Each row was made from one path, in order. Every step used is in the known rows, and no mark comes twice. Write each row's path.
Known rows:
N-J-C-Z: [ -9  18 -20  24   6   4   7  -3   7  15  39   5  16  10 -28  27  20   0
  31  20  -9  17  18   8  11  17  29]
J-C-Z: [-20  17   6  32  18  31  20  14  -7  16  34   4  18  15 -32  17  19 -23
   2   8 -11   5  41   9  -5   4  40]
D-N-J-C: [-12  12 -19  23 -15 -26   3 -30   6  14   9   4   5  -4 -27  -8  10  30
  11   8   8  14   9  16  24  11  16]
M-V-Z-C-J: [ -3  48  41  51  39  22   2  32   8  11  34  -7  52  27  -7  17  14 -12
 -10  33   5  33  20  -4  -4  -4  32]
D-N-J: [ -6   7 -23  21 -20 -44  -3 -35   2   9   7  -2  -3  -2 -16 -10   1  39
   5   8  11  10  -8  13  28  11   0]
L-M: [ 18   2 -10   6  22  -9  14  38 -15  -8 -15   1   4   1  -4  38  -4   3
  -8 -31  -1   2  14   7  -3  -4   3]
N-D-C-Z-V-M: [ -5  19   7  14   5 -41  20   7   0  13  38 -28 -11  25  -8   4  11  11
 -28  13 -13  30  23  38  -8   4   0]
C-Z-N-J: [-24  23 -36  30   3  -9  11  12 -27  18  76 -10  19  40 -40  31  12   8
   6  20 -22   8  10   8  27  13   6]
D-N-J-C-Z: [-16  16 -21  36 -11 -29   6 -28  -2  17  23   1   6   4 -32  -2  11  28
   6  11   6  12  12  18  25  13  19]
N-D: [  1  -4   6 -12   0 -29  -8   3  14 -11   3  -4 -28   5   4 -16  10  30
   9  -4  11  29  11   3 -13  -5 -12]
Z-N: [-23  12 -27 -13  -8  10   5  14 -16   7  37  -2  19  23 -31   9   8  10
   4   5 -22   5  14   2  21   1  -8]
V-M: [ 38  33  -4  16   4   9  -1  40  -3   0  13   7   9  22  21  20  14   8
   0   7   4  14   3  19 -16  22   3]
V-Z: [ -6  37   5  40  14  13   7  20 -10  17  13 -10   3  19   1   7   4 -11
  12  32  -1  22  -2  -5   7 -13 -17]
V-J-C-Z-N: [-19  41 -20  26  26  24  28  32  -5  26  73   3  31  37 -16  35  36 -27
  -5  18  -7  16  46  13   9  18  39]
L-Z-N-D-C-J: [-13   9   6   8  -2 -10   6  24 -26  25  46 -15   4  -1 -40  -6  -2   6
  24  14 -16  15   5  11  -1  13 -12]
D-C-Z-N-J: [-36  15 -19  21  -9 -23  43 -12 -21  23  56 -33  18  14 -39  20   2 -18
 -37  27 -32   2  18  32  23  10  10]
J-C-Z-N: [-32  23  -7  25  14  37  22  21 -14  20  51   3  28  27 -48  21  23 -19
   4  11 -22   8  48  10   5   4  35]
Z-N-D-C-J: [-29  13 -12 -20 -12 -21  21   5  -4   0  43 -19   2  19 -39   0  16  18
  -9  15 -25  24  30  29  17   5   5]
D-C: [-20  -1   6   1 -13 -16  36 -21  -1  10   3 -27   6 -13 -12  -1  -7 -24
 -40  14 -18  -4  11  27   3   1   7]
N-D-C-Z-V: [-18   8   8   7   4 -44  19  -7   1  13  34 -31 -15  18 -14  -3   6   9
 -28  10 -15  25  22  31  -3  -4   0]
M-V: [  2  18  20  15  25  13  -9  19   5  10  12  -3  44  18  -1   9  -1   2
 -15   4  13 -10   8 -13 -10   6  25]
D-N: [ -9   3  -7  20 -15 -31   1 -25  -6   6  -4  -3  -6  -3 -12 -22  -3  28
 -16  -3  12   0  -1  12  17   1  -1]
J-C: [-13   9  10   5   9  38  12   9   9   9   3  11  16  -1 -21   5  16 -18
  11   1  -7   7  37   5  -9   0  31]
Z-C-J: [ -1  12  35  17   7   1  13  -3  21 -21  26   6  11  -7 -16   4  24 -13
  -7  15 -15  55  27  27   2  -2  39]
C-J: [ 10  14  21   4   6 -10  14  -3   6 -12   9  -1   0  -5 -15   8  16  -3
   1  14  -9   3  11  31  11  18  52]
D-C-Z: [-26   7   2  27  -4 -22  44 -14 -17  17  31 -34   7   3 -22  10  -4 -28
 -49  20 -21  -5  16  32   8   4  15]
L-M-V: [ 20  14   4  16  40   0   8  51 -11  -1  -6  -1  35  13  -5  45  -6   4
 -19 -28   8  -5  19  -3 -10   0  20]

Write each row's path:
[-10  39 -10  44  34  -9  13  18 -24  40  78 -16  28  53 -11  37  11 -17
 -22  15 -26   4  14  21  17   8  21] => C-Z-V-J
[-27  20 -25  28   7  -1  15  17 -33  15  69 -11  17  40 -37  22   9   1
  -9  13 -22   1  17   8  19   6   5] => C-Z-N
[ -2  43  23  43  36  22  -5  33  -3  22  22 -10  46  31   0  14   1  -5
  -7  26  12   6   6 -16  -6  -3  14] => M-V-Z
[ 16  29   1  22  51  11  18  62  -6   8  13   3  46  21  -4  57   9  -8
 -20 -23   9   2  38   2 -10   8  39] => L-M-V-J-C
[-13  47   4  32  42  31  11  43   0  29  67  -2  69  46 -14  34  25 -16
 -18  17   5   2  41  -3  -2  18  51] => M-V-J-C-Z-N
[ 13  33  -1  35  56   9  22  66 -14  12  28   0  47  29  -9  62  11 -11
 -24 -19   7   2  40   4  -8   9  42] => L-M-V-J-C-Z
[  3  37 -19  30  15   7   5  11   3  28  52   4  29  29 -23  40  24   0
  28  23 -19  23  19  20  11  22  32] => N-J-C-Z-V-M
[-26  48  -1  27   6  -4  23  23 -13  16  44 -23   4  31 -28   8  17   1
   6  43 -20  39  20  17  20  -8  -8] => V-Z-N-D-C-J
[-20  17 -42 -12 -13  -2   0   5  -8  11  48  -1  23  24 -34  21  12  21
  26  16 -22  14   5   3  32  11  -7] => Z-N-J
[-10  36 -11  30  28  21  26  27   0  24  60   4  24  30  -5  31  33 -30
  -6  16   0  15  41  12   2  18  42] => V-J-C-Z
[-11  26  -3  40  26  -9   7  10 -26  35  58 -16  22  45 -20  28   1 -10
 -19   9 -29  -1   8  19  14   1  15] => C-Z-V
[ -8   2  20 -10  -6 -45  24 -13  16 -10   9 -23 -25  -7 -12 -13  14  12
 -19  12  -5  28  23  37  -5   5  18] => N-D-C-J
[-26  21 -37  -9  -8  16   6   9  -4  15  50   5  31  23 -46  23  20  12
  30  16 -27  18  23   6  27  11   8] => Z-N-J-C
[  7  43  -4  48  28  -4   7  29 -27  35  65 -12  26  55 -10  37   8  -6
 -19  13 -27   6   9  28   7  13  16] => C-Z-V-M
[-32  21  -5  21  14  26  19  22  -9  16  53   2  18  28 -47  16  26  -8
   7  10 -18  17  51  11   0   3  31] => J-C-Z-N-D
[  4  34  10  21  36  11  -1  31   8  18  38  -4  53  31  12  23  13  -8
 -20  12  18  -2  17  -8  -6  16  35] => M-V-J
[ -8  39   7  39  29  33  17  28 -11  33  50   2  34  38 -28  31  22 -23
  -3  10 -27  11  43  25  -5   9  43] => J-C-Z-V-M
[-18  16   3  10   9 -45  25  -2   2  17  47 -30 -11  24  -8   4  13   3
 -30  15 -12  29  26  33  -1   1   5] => N-D-C-Z-V-J
[-17  23 -19  37  -4 -29   4 -27  -4  29  32  -3  14  15 -35   3  10  26
   3  11  -6  13  11  23  29  11  21] => D-N-J-C-Z-V
[-23   9 -22 -22  -9 -10  -1  16  -6  -1  40  -5   0  28 -29  -1  15  31
  11   3 -14  25  20   5  12  -2 -16] => Z-N-D
[-23  43 -10  25   8   5   6  30 -15  17  41 -14   2  37 -19   6  14  10
  21  34 -11  39  12  -2  15 -15 -28] => V-Z-N-D
[-10  26 -18  25  13   4   5  -3   4  28  47   1  26  20 -30  33  19  -2
  28  21 -21  18  18  13  16  15  30] => N-J-C-Z-V
[-23  45 -13  31   9  19  11  29 -22  21  39 -11  16  35 -21  14   9  -5
  16  36 -17  25   8  -4  21 -12 -23] => V-Z-N
[-27  18 -22  23   6 -15  10  20 -26  10  71 -13   4  43 -36  15  15  16
  -5  11 -15  15  21   9  14   4  -1] => C-Z-N-D
